What can hang from each mark:
neki: podev tepi
tobapa: podev tepi
tepi: gope neki tobapa
lanelur: podev tepi
podev: lanelur neki tobapa

Every row comes from one small tree of marks. Brackets hold a mark, then the marks that hang from it, in alphabetical order. Every link used is in the known rows. Which tree was each row made from?
Known rows:
(lanelur (tepi gope tobapa)): [ 21  -9  24 -11   5 -17  27  -6 -24  -5  16  12  -5  -9  -9   0  15 -28
 -11  -4   7   7   7  49   1  10  20  30 -11  -2  32 -10   2 -14  13 -13
   2 -14  25   9  18  -3]
(lanelur (podev neki (tobapa tepi))): [ 35  -4  13 -23 -20 -44  26   4 -37  10   0  16   4 -26 -10   1   2  -7
   2  -6  -9  -8  -1   6   9  -5   2  25  -9  -5  16 -13   6 -15  22   3
   4 -42   9  15  28  10]
(lanelur podev): [ 22 -10   5 -11  -5 -34   5  -1  14  -2   8   2  -1 -12 -10   0  -1 -12
  -1   1  -4  -1 -12  15  -1  11   4  27  -1  -7  26  -4   4  -2  19 -10
   2 -26  31  11  16   1]
(tobapa (podev (neki (tepi gope)))): [ 29  -6  31   0 -20 -28  40 -17  13   8   4  12 -10 -11  -1  -9   9 -21
  -9   2 -12  -9  -2  48   0  17  22  31  -1 -16   3  -8  18 -13  10 -11
   2 -20   8  24  20  11]
(lanelur (podev neki tobapa)): [ 33  -8   6 -23 -25 -38   6   0 -32   8  -2   9  -2 -15 -13  -6   6 -10
  -2  -4  -9 -10   1  17   8   4   5  26  -7  -5  18  -6   8 -10  24  -3
   2 -36  19  15  15  10]
(tepi (neki podev)): [ 20 -14  -9  -2 -25 -21  -8  -9   6  -9  12   5 -16  -2  -6  -9 -27 -13
 -12   1 -20   4  -7  13   6  13  10  33  -9 -13  11   5   2   0  14  -6
   7 -23  18  22   4  -2]
(tobapa podev (tepi gope)): [ 17  -4  23   0   3 -32  58  -8  13   4  11   7  -3 -17   3   8   5 -21
  -8  -1   7   4 -15  28  -4   1  15  26  10 -10  17 -14  12 -12  11 -10
   3 -23  13  15  33   6]
(lanelur podev tepi): [ 25  -8  18 -14  -5 -34  24  -1   5  -8   7   9  -3 -19 -12   4   4 -13
  -4   0  -1   6   1  19  -1  10   1  28  -8  -4  34  -3   2  -8  23  -9
   0 -17  37   7  27  -2]
(tobapa tepi): [ 21  -6   5 -12   0 -29  25  -1  -7  -3   9   2   2 -14  -4   6  -6 -12
  -1  -1   2   7  -9   2   3  -1   9  29   2  -9  15 -10  -1  -7  12  -4
   8 -29  10   7  30   1]
(neki (podev lanelur tobapa) tepi): [ 22 -13   7 -10   9 -23  20  -5 -51  -8  12   7   7 -31  -9  -8 -18 -14
 -15  -1 -26   9   1  45  16  -1   6  28 -13  -4  12   0  13   4  13  -7
  14 -29  -6  23  19   5]
(neki (tepi tobapa)): [ 21 -11  13  -4   6 -21  -4 -14 -30  -3  12  11  -1 -11  -6  -8  -1 -19
  -8  -1  -7   0  -4  30  10  11  20  33 -12  -9  14  -6   8  -2   8  -7
  12 -22   7  23  10   2]
(tobapa podev): [ 16 -10   4  -3   0 -30  23 -15   4   1   6   0 -10 -10   1  -4   1 -19
 -14  -1   5   0 -17  14   1  10   8  25   7 -10  15  -5  12  -1  16 -13
   7 -23  19  17  18   2]
(lanelur (podev neki tobapa) tepi): [ 37  -6  16 -26 -25 -38  24  -2 -44   3  -3  16  -4 -22 -13  -2  11 -11
  -4  -5  -7  -6  11  25   7   5   1  27 -15  -3  26  -6   6 -16  28  -3
   0 -29  25  11  25   6]
(lanelur (podev tobapa)): [ 23  -8   2 -15  -3 -39   7   0 -29   3   5   2   3 -18 -12  -1   3 -13
  -4  -3   0  -1  -8  17   7   2   6  24  -1  -6  28  -6  10  -3  24  -8
   4 -27  24  13  17   8]
(lanelur podev (tepi gope neki)): [ 26  -7  20  -6 -23 -34  23   2  17  -6   5  14 -15 -10 -15  -2   3 -17
   1   0  -2   4   2  30  -5  21  14  30 -15  -8  36   0   4 -10  22 -11
  -9  -9  39  15  22   4]
(lanelur (podev neki tobapa) (tepi gope)): [ 36  -4  27 -25 -23 -35  40   1 -30   5   2  17  -3 -19 -15   0  18 -17
  -5  -4  -3  -5  16  51   2   5  10  27 -13  -2  28  -9   8 -21  26  -7
  -7 -23  29   9  26  10]
(tepi gope (neki (podev lanelur tobapa))): [ 20 -15  -3  -8 -13 -22  18   1 -27  -5  10   6  -7 -16 -14 -12 -16 -20
 -13  -5 -14   8   0  44   7   6  14  27 -15  -2  20   1   7   1  15 -10
   3 -27   5  23   8   8]
(lanelur tepi): [ 22  -9   8 -13  -4 -24  24  -8 -14 -11   6   3  -5 -12  -9   2   1 -17
  -5  -1   1  10   4  18   1   9   8  30  -3  -5  24  -3  -1  -8  18  -9
   4 -15  26   3  27  -4]
(lanelur podev (tepi neki)): [ 25  -9  10  -8 -22 -37   9   0   2 -10   0  14 -15 -11 -13  -5  -4 -11
   2  -1  -5   3  -2   4   0  19   6  30 -17  -8  31   4   2  -5  24  -6
  -3 -16  36  16  19  -1]
(lanelur (tepi gope (neki (podev tobapa)))): [ 25  -8   9  -9 -24 -22  32  -8 -37  -7  12  12 -15 -15  -9  -4 -13 -20
 -14  -4 -12   8  13  53   8   8  17  31 -16  -8  24   1   8 -10  21  -8
   1  -9  24  18  18   4]

Write each row's tree:
[ 31 -12   9 -24 -14 -22  30   3 -24  -9  -4  10  -2 -16 -16 -10   5 -14
  -2  -4  -9   5   7  16   0  10   1  28 -16   4  17  -4  -6  -9  16  -6
   2 -35   8   8  27  -2] => (podev (lanelur tepi) neki)
[ 33  -8  40  -9 -17 -28  11  -4   1   8  11  24   0 -10 -12 -10  12 -19
  -4   0 -20 -12   4  52   4  16  20  32 -19  -9  17  -9  12 -14  12  -8
   0 -28  15  26   7   8] => (lanelur (podev (neki (tepi gope tobapa))))
[ 21 -13  18 -14   6 -13  45   2   9 -15  17   8   0 -21 -13  -2  -5 -24
 -16  -1 -16  16   9  59  -1   6   7  29 -11   3  29  -2   1  -9  12 -14
   1 -21  19   9  26  -6] => (neki (podev (lanelur (tepi gope))))
[ 22  -9  13 -16  12 -25  52   7 -31  -3  18   8  10 -30  -8   4 -11 -16
 -11  -6 -13  12   1  47   8 -13   9  25  -5   1  21 -11   7  -8  11  -7
   7 -34  -3  14  30   7] => (neki (podev lanelur (tobapa (tepi gope))))
[ 22  -8  23  -2   5 -18  10 -11 -17   0  18  11   0 -10  -7  -5   5 -25
  -7   1  -7   1   0  53   5  11  28  33 -10  -9  17  -9  11  -7   6 -13
   6 -15   9  20  13   6] => (neki (tepi gope tobapa))
[ 24 -17  14 -15  -6 -25  16  -9 -31   4   0  16  -8 -15  -6 -21  13 -20
 -18  -7  -2  -8 -14  14   5  10   5  25 -14   2  10 -10   8  -7  10  -8
   9 -50  -1  28   6   1] => (tepi (tobapa (podev lanelur neki)))
[ 21 -15  25 -15  13 -11  35  -1 -15 -13  22  18   0 -21 -11  -7   0 -28
 -20  -4 -16  12   9  64   4   4   9  30 -21   8  32  -5   2 -12  10 -12
   5 -26  16  18  15  -7] => (neki (podev (lanelur (tepi gope tobapa))))
[ 28 -15  17 -14  -3 -20   1  -4 -38  -2   2  18   3 -15 -11 -19   2 -15
  -6  -4 -19  -4   0  24   9  11  12  31 -24  -1   6  -7   3  -4   6  -4
  10 -42 -10  26   8   3] => (podev lanelur (neki (tepi tobapa)))
[ 24  -4  13 -11  -3 -26  46  -2 -26   1  21   8   5 -23  -3  11 -12 -18
 -10  -3 -11   7   3  50   9 -10  13  28  -1  -8  17 -11   8 -14  14  -5
   7 -24   8  13  28   7] => (neki (podev (tobapa (tepi gope))))
[ 25  -4  14  -8 -18 -44  28   8 -22   5   5  15  -4 -21 -12   3  -2 -13
   6  -5   4   0  -7  18   3   3  16  26 -10 -10  29  -8  10  -9  20  -3
  -3 -23  17  20  24  16] => (lanelur (podev (tobapa (tepi gope neki))))
[ 28  -8  21  -1 -22 -30  25 -20  -5   5  -1  12 -10 -12   1 -13   1 -16
 -11   2 -14 -11  -6  22   5  14  12  30  -4 -17  -3  -5  16  -6  12  -6
   8 -27   4  24  19   7] => (tobapa (podev (neki tepi)))
[ 24 -13  19  -5 -19 -14  16 -10 -12 -10  19  21 -19  -7  -9  -9  -9 -25
 -18  -3 -16   6  10  51   5  13  19  35 -25  -5  26   0   4 -14  13  -8
   1 -15  26  25   6  -5] => (lanelur (tepi gope (neki podev) tobapa))
[ 34  -8  38 -19 -20 -26  27  -1  -3   3   9  26  -6 -11 -14  -5  21 -22
  -7  -4  -7  -7  12  49  -1  13  12  30 -20   0  30 -10   4 -23  18  -8
  -5 -28  31  16  15   1] => (lanelur (podev neki) (tepi gope tobapa))
[ 21  -7  11  -5 -21 -23  24  -6  -3  -8   5   7 -17  -4 -12  -3   0 -22
   0  -1   2   9   6  31  -3  19  21  32 -11  -9  25   0   0  -9  17 -11
  -4  -7  28  11  22   2] => (lanelur (tepi gope neki))
[ 29 -15  16 -25  -8 -19  17   1 -47  -6   1  19  -2 -18 -15 -16  12 -17
 -10  -8  -6   3   7  22   5   9   4  29 -25   8  20  -7  -4 -12  13  -5
   5 -41   6  16  15  -5] => (podev (lanelur (tepi tobapa)) neki)
[ 30  -7  14 -24  -7 -30  49  10 -47   6   1  10   9 -24 -12  -2   7 -14
   0  -8  -4   3   3  30   5  -7  13  25  -8   2  14 -16   1 -13  13  -3
   2 -43 -10  11  32  14] => (podev lanelur neki (tobapa (tepi gope)))
[ 23 -15   6 -12 -12 -29  30  -4  -6   2  -5   7  -7 -15  -6 -17   6 -15
 -11  -4  -3  -3 -14   9   0  11   2  24  -3   0   7  -6   7  -5  13  -9
   5 -44   2  20  15   3] => (tobapa (podev lanelur neki))
[ 25 -11  24  -8 -18 -22  22 -15  -8  11   8  16 -12  -4  -1 -10  19 -27
 -17  -4   1 -12  -6  39   1  12  20  29  -4  -6  10 -13  13 -17  11 -12
   2 -32  14  25   5   6] => (tepi gope (tobapa (podev neki)))
[ 27  -6  14 -21  -1 -38  26  -1 -46  -3   4  10  -1 -26 -12   2   7 -13
  -6  -5   0   4   4  27   6   2   2  25  -9  -2  36  -5   9 -10  28  -7
   2 -18  31   9  28   4] => (lanelur (podev tobapa) tepi)
[ 21  -6   9  -2 -18 -29  27   1   7  -3   7   8  -7  -6  -7   3  -8 -16
   6  -2   1   6  -8  12  -3   8  21  31  -5 -13  17  -7   0  -9  10  -5
  -1 -21  12  15  24   7] => (tobapa (tepi gope neki))
[ 27  -7  17  -8 -20 -35  41 -10  -3   6   0  13  -9 -15   2  -2   2 -12
  -8  -3  -3  -6 -12   1   2   1   6  27   2 -10   2 -12   7 -13  13  -1
   7 -39   5  19  28   4] => (tobapa (podev neki) tepi)
[ 23  -4   4  -8 -18 -34  28   2 -39   3   5   8  -5 -15  -8   3  -4 -15
   3  -5   4   5  -4  19   6   1  23  29  -8 -11  19  -9   6  -8  16  -3
   2 -21   6  17  26  15] => (podev (tobapa (tepi gope neki)))
[ 19 -12   5  -2 -14 -19  -7  -6 -10  -1  11  11 -15   4 -10 -11   2 -24
  -5  -4   4   0  -6  26   2  17  27  32 -14  -7  21  -4   3  -7  10 -11
   1 -20  18  23   0   5] => (tepi gope neki tobapa)
[ 16 -10  21  -3   6 -23  25 -15  -4   4  15   9 -10  -9   0  -5  17 -29
 -20  -3  11  -3 -13  40   0  11  20  27   0  -6  21 -12  15 -10  10 -16
   5 -22  20  23   8   3] => (tepi gope (tobapa podev))
[ 19 -15  -7 -19   6 -22  19  -1 -44  -8  11   1   5 -24 -11  -7 -16 -14
 -16  -4 -15  10  -4  37  12  -3   1  25  -8   2  18  -2   6   3  15  -8
  11 -35   1  17  14   2] => (neki (podev lanelur tobapa))
[ 22 -11   2 -22  11 -27  33   2 -66  -9   0   3   4 -30 -14  -3   4 -16
  -6  -7   2  14   4  24   7  -1   3  24 -11   5  30  -4   3  -3  20  -9
   6 -26   9   7  31   3] => (podev (lanelur tepi) tobapa)
[ 20 -12  19  -2   9 -14  31  -4  14  -9  19   7   5 -20  -9  -7 -15 -21
  -9   4 -29   9   2  63   3   8  14  32  -8  -5  13  -1   8  -1   6 -13
   5 -21   3  19  19   1] => (neki (podev lanelur) (tepi gope))
[ 18 -19 -10  -6 -14 -20   1  -1   0 -13   8   5 -10 -11 -11 -15 -26 -13
 -12  -1 -21   8 -10  13   5  12   4  30 -16  -3  14   6   0   5  12  -7
   7 -33   7  23   6  -3] => (tepi (neki (podev lanelur)))
[ 23  -6  -6 -10 -16 -37  14  -1 -55  -1   1   8  -6 -16  -7  -1 -12  -9
   3  -6   4   4  -8  -6  11  -2  13  28 -10 -11  15  -5   5  -4  17   1
   8 -28   3  18  23  10] => (podev (tobapa (tepi neki)))
[ 21  -3   9 -14   3 -31  43   0 -39   4  12   3   6 -20  -5  10   3 -18
  -1  -5   9   6  -1  33   5  -7  19  27   3  -7  22 -15   7 -13  15  -7
   4 -23   8   7  34  12] => (podev (tobapa (tepi gope)))
[ 22 -12 -13  -8 -25 -25  -4 -10 -41  -5   8   5 -13 -11  -8  -9 -24 -14
 -14  -3 -15   3  -2  21  13   6  11  30 -12 -11  13   4   9   1  19  -4
  10 -23  11  24   4   4] => (tepi (neki (podev tobapa)))
[ 20 -18  15  -6  13 -15   5  -7 -24 -10  18  15   4 -24  -7 -15 -16 -18
 -18  -1 -29   5  -2  42  13   6   8  31 -21  -1  13  -2   7   1   5  -7
  16 -34  -5  29   7  -4] => (neki (podev lanelur) (tepi tobapa))
